Each row was made from one small tree. Brackets hold a mark, then the marks that hang from it, in the order of their numbers. Every link used is in the known rows. Write each row's tree.
In the rows, 128 means zero.
Known rows
[k284 [k791 k921]]: [103 123 129 136 124 118 122 130 107 137 120 118 129 138 117 126 119 106
 137 126 137 115 138 130 117 125 154 119 137 103 136 144  97 146 143 130
 117 127 152 128 121 152 122 140 167 123  94 149 153 138 147 117  95 148
 139 171]
[k756 [k20 k284]]: [131 111 140 158  85 117 127 133 121 113 128 131 133 148 128 129 113  95
 133 115 112 112 141 124 125 110 104 131 162 119 117 127 108 148 128 129
 133 137 140 126 129 135 143 134 100 126 132 124 149 140 144 126 125 114
 146 129]
[k818 k106 k873]: [115 148 154 158 130 117 120 133 112 116 131 140 135 130 125 133 131 110
 127 105 151 120 142 128 121 107 142 135 147 107 117 142 124 152 122 108
 138 163 152 157 138 151 114 139 169 121 120 140 144 146 144 128 127  96
 135 117]
[k312 [k921 k436]]: [105 119 134 157 105  96 119 150 103 116 135 138 115 132 140 149 136 100
 144 138 150 108 155 136 114 111 130  95 126 158 165 151 115 139 129 124
  96 133 133  99 118 112 158 129 138 144 116 166 139 140 126 126 110 100
 152 101]
[k312 k921]: [112 115 124 157 104 112 113 141 103 118 132 133 121 139 132 137 131 104
 135 125 134 108 150 141 106 118 132 136 130 125 149 138 117 144 122 126
 139 113 132 111 127 120 146 120 155 134 103 151 144 145 139 128 124  96
 151 123]
[k312 [k873 [k436 k921] [k818 k106]]]: [121 188 132 133 108 116 118 177  90 121 122 133 139 128 118 138 134  89
 133 149 144 100 161 130  92 101 128 142 169 141 147 167 135 141  88 101
 135 183 153 114 141 147 113 144 227 122  87 192 150 133 126 121 109 103
 155 118]
[k284 k791]: [105 137 134 128 109 117 122 144 108 127 128 124 132 138 114 131 108 100
 141 121 137 121 134 130 129 115 156 131 144 114 136 147 125 149 124 131
 107 118 144 119 123 142 137 135 159 124 107 147 149 141 151 127 105 138
 141 128]
[k873 [k312 [k921 k106]] k436]: [103 121 119 142  84 120 105 178  93 124 141 146 144 140 133 143 134  89
 137 132 146 110 139 141 103  98 124 164 163 150 168 148 106 143 105 104
 168 140 136  99 120 127 141 121 167 132  93 188 145 145 122 130 104  94
 152 115]
[k756 [k20 [k284 k791]]]: [126 103 135 136  89 126 128 135 127 123 122 131 136 151 117 124 105  96
 140 112 120 107 129 121 127 110 123 127 175 115 122 125 122 156 128 128
 111 117 151 122 126 153 144 140 115 125 116 126 150 145 150 127 118 126
 140 136]
[k818 k106]: [113 132 141 144 107 115 124 136 107 114 122 141 139 134 126 134 128  96
 132 117 148 120 143 131 125 108 139 140 139 115 116 144 122 144 115 123
 129 152 148 135 137 141 128 137 151 128 121 142 144 142 133 125 122  98
 139 112]
[k436 [k921 k106]]: [112 136 131 137 113 110 130 143 116 124 120 131 143 153 129 143 130  99
 136 139 147 129 144 128 120 124 136 129 141 150 169 161 134 139 132 128
  87 115 122 134 124 115 133 141 158 127  96 197 154 128 140 121 104 110
 153 109]
[k284 [k791 [k921 k436]]]: [ 99 132 134 128 124 103 132 137 109 135 118 125 129 131 125 140 124 104
 144 140 151 116 142 117 122 117 152  82 129 138 154 158  99 141 151 129
  75 133 151 116 113 147 137 150 151 134 113 150 147 133 136 113  84 147
 139 152]
[k873 k436]: [115 137 135 154 106 123 109 164  99 121 134 132 137 137 127 140 126  91
 128 135 131 123 149 139 117 110 142 143 145 114 147 151 105 144 117 121
 130 138 134  97 129 129 139 125 154 123 118 130 136 140 135 123  99 135
 143 112]
[k436 [k873 [k312 k921] k818]]: [110 181 125 135  55 110 125 195  98 117 161 114 139 141 125 140 125 108
 158 126 125 103 150 131  96  92 119 132 151 143 132 131 110 139 107  97
 159 179 139 104 127 121 113 126 184 133  82 215 149 138 143 136 134  96
 164 151]
[k818 k106 [k873 [k312 k921]]]: [109 122 138 155 103 113 114 154 102 120 145 140 137 132 131 125 136 113
 133 108 161 106 144 133 106 102 126 153 160 114 128 129 117 152 109  95
 181 180 160 143 135 156 118 130 193 125 100 182 144 156 126 131 134  62
 145 130]
[k873 k436 [k818 k106]]: [122 184 137 136  99 126 108 171  90 113 120 140 145 132 116 145 126  91
 135 129 131 112 147 134 110  92 131 156 164 102 125 157 107 146  99 103
 157 156 155 102 136 143 120 131 194 122 120 156 139 134 122 126 106 116
 145 116]
[k791 k284 [k921 k106 k436]]: [100 148 140 165 118  97 129 131 108 131 108 151 141 135 142 144 127 109
 150 140 145 109 137 112 124 118 132  64 123 171 143 167  88 130 166 131
  73 147 148 127 106 132 134 152 115 146 112 152 165 128 127 119  90 133
 138 144]
[k436 [k921 k791]]: [111 137 134 154 111 110 124 153 116 123 128 120 139 145 130 143 139 117
 142 144 152 129 147 114 127 129 130  89 141 148 171 155 120 134 149 130
  86 140 127 132 125 123 127 144 153 134 107 196 144 126 138 125 108 122
 160 136]
[k921 k106 [k436 k873]]: [ 99 166 149 127  90  88 150 164 122 110 152 142 144 140 136 163 131 105
 155 129 150 125 143 117 126  95 141  74 134 192 158 158 133 132 139 113
  44 155 128 120 116 108 141 153 118 144 117 179 149 125 142 131 104  97
 144  94]
[k791 k284]: [115 151 141 177 105 115 119 147 104 126 116 139 131 136 132 127 119 110
 141 120 122 110 137 124 125 122 146 111 133 127 122 148 106 141 135 138
 111 134 143 127 126 129 125 132 131 131 111 133 161 142 147 129 119 132
 140 122]
[k921 k106 [k436 k873] [k791 k284]]: [ 92 196 150 154  89  85 141 171 124 116 144 147 154 135 143 155 144 133
 173 131 158 115 129  97 135 106 132  13 139 222 154 161 124 123 173 112
  21 179 136 136 104 118 128 161 102 157 107 186 167 122 142 141 105 107
 143 123]
[k873 k312 k818]: [119 168 138 129  75 123 121 175  92 119 137 118 141 137 118 141 114  92
 149 121 119 122 143 127 120  95 117 161 147 110 127 148  94 140 104 115
 169 175 145 108 127 125 113 127 170 122 107 188 146 137 143 134 112 132
 154 131]
[k177 [k756 [k20 [k284 [k791 k921]]]]]: [118 104 118 138 106 128 131 120 115 140 100 121 145 140 122 129  98 107
 142 136 125  96 127 117 117 101 107 130 167  91 115 114  94 152 144 123
 151 120 159 127 134 174 143 147 125 120 125 143 153 139 149 121 101 116
 139 200]
[k921 k106 k436 k791]: [ 98 142 145 133 101  96 128 147 114 110 124 144 140 133 138 165 143 105
 158 142 170 134 132 108 137 103 110  59 132 185 180 170 116 131 156 120
  66 158 131 125 105 115 143 153 112 150 125 178 149 122 133 133  90 107
 150 100]
[k873 k312 k436 k818]: [116 177 131 131  75 127 104 196  85 125 140 122 152 134 118 146 119  88
 145 131 116 120 144 132 112  87 123 172 166 105 140 158  85 142  98 104
 180 179 144  85 127 132 119 123 182 118 108 174 140 136 127 131  97 141
 152 128]
[k20 [k284 [k791 k921]] k756]: [112 154 108 115 123 129 134 140 108 146 124 122 125 149 111 132 105 118
 153 132 118  97 126 118 125 117 137 116 152 106  99 135  92 144 122 117
  99 126 159 124 112 157 131 136 134 128 120 156 134 144 146 120  98 143
 147 183]
[k756 [k20 [k284 [k791 k921]]]]: [121  98 128 143 101 120 132 125 126 133 119 125 135 151 119 118 107 103
 134 122 118 103 132 119 117 120 119 119 165 108 112 123  95 152 144 127
 122 117 159 126 123 168 132 144 121 124 107 127 156 138 142 115 109 137
 139 183]
[k20 k284]: [131 145 133 137 104 116 131 148 109 122 130 135 129 143 125 134 119 105
 138 124 107 116 140 133 123 106 120 136 147 117 122 141 110 144 115 125
 103 136 134 131 121 127 149 128 118 128 117 130 140 137 146 128 122 121
 152 122]
[k791 k284 k921]: [109 143 133 180 119 116 118 135 103 138 111 134 133 138 131 121 121 114
 135 125 121 109 140 126 117 135 141 102 126 115 112 142  81 136 149 136
 125 140 153 134 122 144 117 135 142 132 101 134 163 138 143 120 108 149
 138 166]
[k756 k20]: [118  90 143 168  88 120 116 132 120 112 130 125 128 145 128 134 117  88
 128 115 133 121 145 125 122 119 123 134 141 117 129 126 109 146 132 134
 156 128 140 112 139 129 128 134 120 124 129 136 147 142 145 127 118 120
 138 120]
[k284 [k791 [k921 k106 [k436 k873]]]]: [ 86 165 136 108 106  90 150 157 124 132 139 131 146 140 126 149 129 107
 161 136 159 118 135 111 119 110 156  57 137 182 151 157 119 133 158 110
  43 143 143 127 108 142 130 163 146 140  98 184 159 126 137 121  87 124
 137 147]

Which tree is each row?
[110 159 135 125  79 103 119 173  88 109 138 141 138 127 132 150 133  94
 158 134 154  97 152 127 106  85 103 135 151 147 142 153 109 140 106  95
 150 195 159  99 122 134 130 134 192 138 116 210 142 142 110 128 116  76
 157 122]  [k873 [k312 [k921 k436]] [k818 k106]]
[118 186 126 119  84 122 119 194  95 128 132 126 165 148 120 148 125  86
 143 150 135 125 145 126 106  94 125 168 172 143 166 170 107 138 103 105
 137 159 135  99 125 124 121 132 204 119  92 234 149 125 122 124  88 121
 161 120]  [k873 k312 [k436 [k921 k106]] k818]
[119 205 135 127  71 110 142 202 107 124 162 105 157 149 119 138 123 109
 156 136 125 123 152 120 111 103 136 133 158 145 143 147 117 134 109 105
 110 189 134 112 133 121 107 140 190 121  90 242 151 126 142 127 119 115
 165 146]  [k436 [k873 k312 k818] k921]
[113 145 130 118 121 102 144 142 112 135 122 130 132 140 124 133 119 111
 153 140 132 106 139 121 127 112 132  83 149 139 136 153  95 142 141 123
  52 141 153 124 106 154 152 148 129 134 118 140 143 133 139 113  91 140
 146 156]  [k20 [k284 [k791 [k921 k436]]]]
[ 95 192 152 169  87  91 139 175 117 116 148 137 146 127 141 145 144 136
 169 133 149 111 139 103 135 108 140  11 133 204 144 154 113 123 165 116
  25 189 140 123 113 127 125 156 107 152 118 171 159 123 141 137 114 122
 146 126]  [k921 [k436 k873] [k791 k284]]
[ 94 156 147 165 101  94 129 150 114 119 112 154 147 131 142 153 140 118
 163 137 161 116 129 100 137 114 120  35 131 198 161 171 110 127 169 128
  56 158 140 132 101 123 135 154 103 154 116 173 163 123 136 139  94 119
 143 110]  [k921 k106 k436 [k791 k284]]
[101 156 149 172 103  99 123 156 109 120 121 145 138 124 141 146 142 124
 159 136 152 114 135 105 138 119 126  33 130 177 153 163 105 129 164 133
  57 166 142 122 107 129 135 147 108 148 124 157 153 129 138 132 102 129
 146 121]  [k921 k436 [k791 k284]]
[100 122 126 125 118 113 125 126 115 137 110 129 143 143 117 139 119 103
 141 129 143 119 127 121 119 120 147 122 140 121 144 150 107 144 147 125
 111 119 151 138 113 148 125 145 156 130  86 160 161 133 141 122  87 136
 140 158]  [k284 [k791 [k921 k106]]]
[113 206 142 119  66 113 136 188 102 112 158 123 158 140 118 137 120 103
 157 117 131 114 144 124 113  81 128 144 161 127  94 139 116 138 103  92
 149 214 154 122 138 136  96 142 186 124 106 201 151 136 134 135 131  87
 149 139]  [k436 [k873 k312 [k818 k106]]]
[108 164 135 131  93  96 120 154  90 109 127 148 111 114 133 154 138  94
 151 136 155  86 160 132  93  90 106  99 140 171 148 155 136 140 102  97
 131 192 155 117 124 133 134 144 193 147 103 184 150 139 123 134 123  63
 153 109]  [k312 [k873 [k818 k106]] [k921 k436]]
[107 157 141 156 128 115 114 165 120 125 129 133 157 143 128 149 152 124
 136 141 171 133 134 112 117 117 133  93 171 161 193 167 119 140 147 105
  82 152 129 137 118 141 120 148 177 130  96 194 148 125 137 131  95 114
 156 121]  [k818 [k873 [k436 [k921 k106 k791]]]]
[ 99 106 126 152  95 105 110 139 113 113 125 139 131 139 134 154 141 116
 148 131 157 113 133 121 113 116 106  93 139 165 174 147 118 136 149 117
 124 122 131 127 111 118 137 135 140 150  90 184 152 132 134 143 115  84
 159 123]  [k312 [k921 k106 k791]]
[116 163 115 112 111 126 134 156 110 138 134 125 127 145 109 133 108 110
 157 124 120  97 122 121 135 108 142 126 163 117 100 139 119 148 110 119
  91 119 153 121 115 145 144 129 124 129 126 164 129 147 153 132 107 131
 147 141]  [k20 [k284 k791] k756]
[117 187 138 135  96 119 108 168  86 116 129 142 134 119 117 146 127  84
 137 129 132 102 150 137  97  88 120 154 164 125 128 158 121 145  91  97
 169 195 160 112 136 148 117 137 200 126  98 151 149 139 129 131 116 101
 144 125]  [k312 [k873 k436 [k818 k106]]]
[125 113 123 136  98 130 132 131 116 130 112 126 145 137 121 129  98 102
 151 130 127 101 124 116 125  95 118 138 179 101 114 114 120 159 126 124
 132 114 150 122 135 161 157 142 112 122 133 149 146 142 161 131 107 101
 139 151]  [k177 [k756 [k20 [k284 k791]]]]
[100 131 136 140 117  97 130 131 109 124 119 139 136 137 138 155 133  94
 143 143 153 125 144 121 121 107 125  89 120 159 160 165  95 131 155 123
  92 147 138 125 109 123 140 149 131 142 119 166 152 125 122 118  85 126
 142 125]  [k791 [k921 k106 k436]]
[109 148 122 134  86 110 113 143  93 113 124 140 113 132 123 156 125  94
 149 131 137  97 144 136  86  98 100 126 144 161 156 153 130 142 106 106
 166 146 140 120 119 118 133 132 182 141  66 187 160 136 144 142 124  81
 159 129]  [k312 [k873 k818] [k921 k106]]
[ 90 136 133 119 120  98 134 132 115 134 113 139 138 138 126 146 124 101
 152 141 160 120 133 117 126 115 145  84 134 151 158 166 109 140 156 123
  63 127 150 126 104 142 138 156 146 139 102 175 157 131 132 117  75 139
 137 138]  [k284 [k791 [k921 k106 k436]]]
[111 207 134 115  69 105 145 198 113 121 154 118 166 156 120 146 124 105
 162 135 135 123 143 118 111  91 130 130 160 165 149 156 129 133 117 101
  93 170 131 121 127 116 106 144 187 126  79 252 160 122 138 130 113 101
 164 126]  [k436 [k873 k312 k818] [k921 k106]]
[ 98 141 124 134  65 102 131 177 111 118 167 134 146 145 132 145 133 103
 155 120 144 114 141 131 105  97 125 131 147 170 148 132 129 138 121  99
 131 160 131 125 124 117 129 130 154 136  76 215 156 140 137 138 126  72
 154 125]  [k436 [k873 [k312 [k921 k106]]]]
[105 124 133 150  96 110 114 151 106 123 147 141 137 136 132 139 132 111
 139 114 151 115 135 131 106 103 118 150 156 141 163 140 116 150 125  99
 158 160 142 139 121 139 128 127 168 129  82 199 156 150 138 137 121  79
 152 122]  [k818 [k873 [k312 [k921 k106]]]]
[109 114 120 152  81 121 102 182  90 127 151 135 138 131 133 133 134  92
 135 133 135 110 149 145 102 103 129 170 161 124 153 142  97 144 106 108
 174 153 138  88 128 133 136 114 175 126 100 171 139 150 124 127 110 105
 154 125]  [k873 [k312 k921] k436]
[105 163 135 168 108 107 127 148 119 128 109 141 153 150 135 140 142 125
 151 141 157 116 130 102 129 131 131  64 144 181 163 165 121 130 163 133
  71 139 136 143 114 126 117 151 140 142  86 204 169 123 137 129 106 113
 154 146]  [k436 [k921 k106 [k791 k284]]]
[ 97 164 131 174  67 103 124 187 108 125 162 132 148 137 140 131 141 138
 166 121 146  96 133 110 112 108 125  64 150 176 131 128 107 131 149 109
 117 189 142 128 121 138 115 138 140 147  79 204 164 143 141 142 136  88
 156 169]  [k436 [k873 [k312 [k921 [k791 k284]]]]]
[ 93 122 131 153  98  91 119 150 101 110 144 142 105 111 144 152 148 109
 153 145 174 102 153 121 107 108  98  49 131 198 182 153 127 131 144 113
 107 183 137 118 112 123 149 145 137 156  94 181 149 137 136 138 113  85
 159 127]  [k312 k873 [k921 k436 k791]]
[103 211 147 106  62  95 145 197 106 110 163 128 158 139 127 167 123  99
 175 132 142 124 141 116 122  75 122 100 149 189 144 162 113 130 122  92
  94 200 135 108 113 112 120 148 147 138 108 231 155 123 137 135 101 102
 155 111]  [k921 k106 [k436 [k873 k312 k818]]]
[100 184 137 166  97 100 141 172 129 125 132 134 161 150 134 137 142 139
 164 140 152 113 131  98 122 126 144  35 150 201 150 157 132 125 163 119
  36 157 129 148 117 124 111 159 141 146  80 212 172 119 145 131 116 103
 154 147]  [k436 k873 [k921 k106 [k791 k284]]]
[104 166 132 180 110 109 117 177 101 134 125 140 137 125 135 132 145 118
 142 152 152 100 147 116 108 121 135  66 161 179 162 167 118 130 141 123
  93 180 142 124 124 147 121 146 171 137  79 176 162 133 135 130 107 126
 152 146]  [k312 [k873 [k436 [k921 [k791 k284]]]]]
[ 95 184 143 161 101  87 146 154 117 129 135 145 149 141 142 145 135 119
 160 139 144 110 142 106 117 111 143  37 127 198 129 157 104 125 168 117
  41 162 143 133 111 130 124 158 119 148 105 169 170 123 133 122  97 121
 139 151]  [k791 k284 [k921 k106 [k436 k873]]]
[114 213 148 132  78  94 141 183 108 109 147 124 137 136 124 163 128 109
 163 131 130 118 152 117 120  88 131  76 138 165 141 157 117 134 127 108
  63 172 134 101 121 111 129 147 146 138 122 186 143 122 144 132 110 120
 155 115]  [k921 [k436 [k873 k818]]]
[123 208 135 141  88 104 142 183 114 120 150 107 143 152 120 144 125 115
 153 136 126 116 153 123 109 107 144 107 144 143 146 150 131 136 121 113
  78 156 128 115 133 115 109 142 185 126  93 213 151 121 147 125 121 122
 162 135]  [k436 [k873 k818] k921]
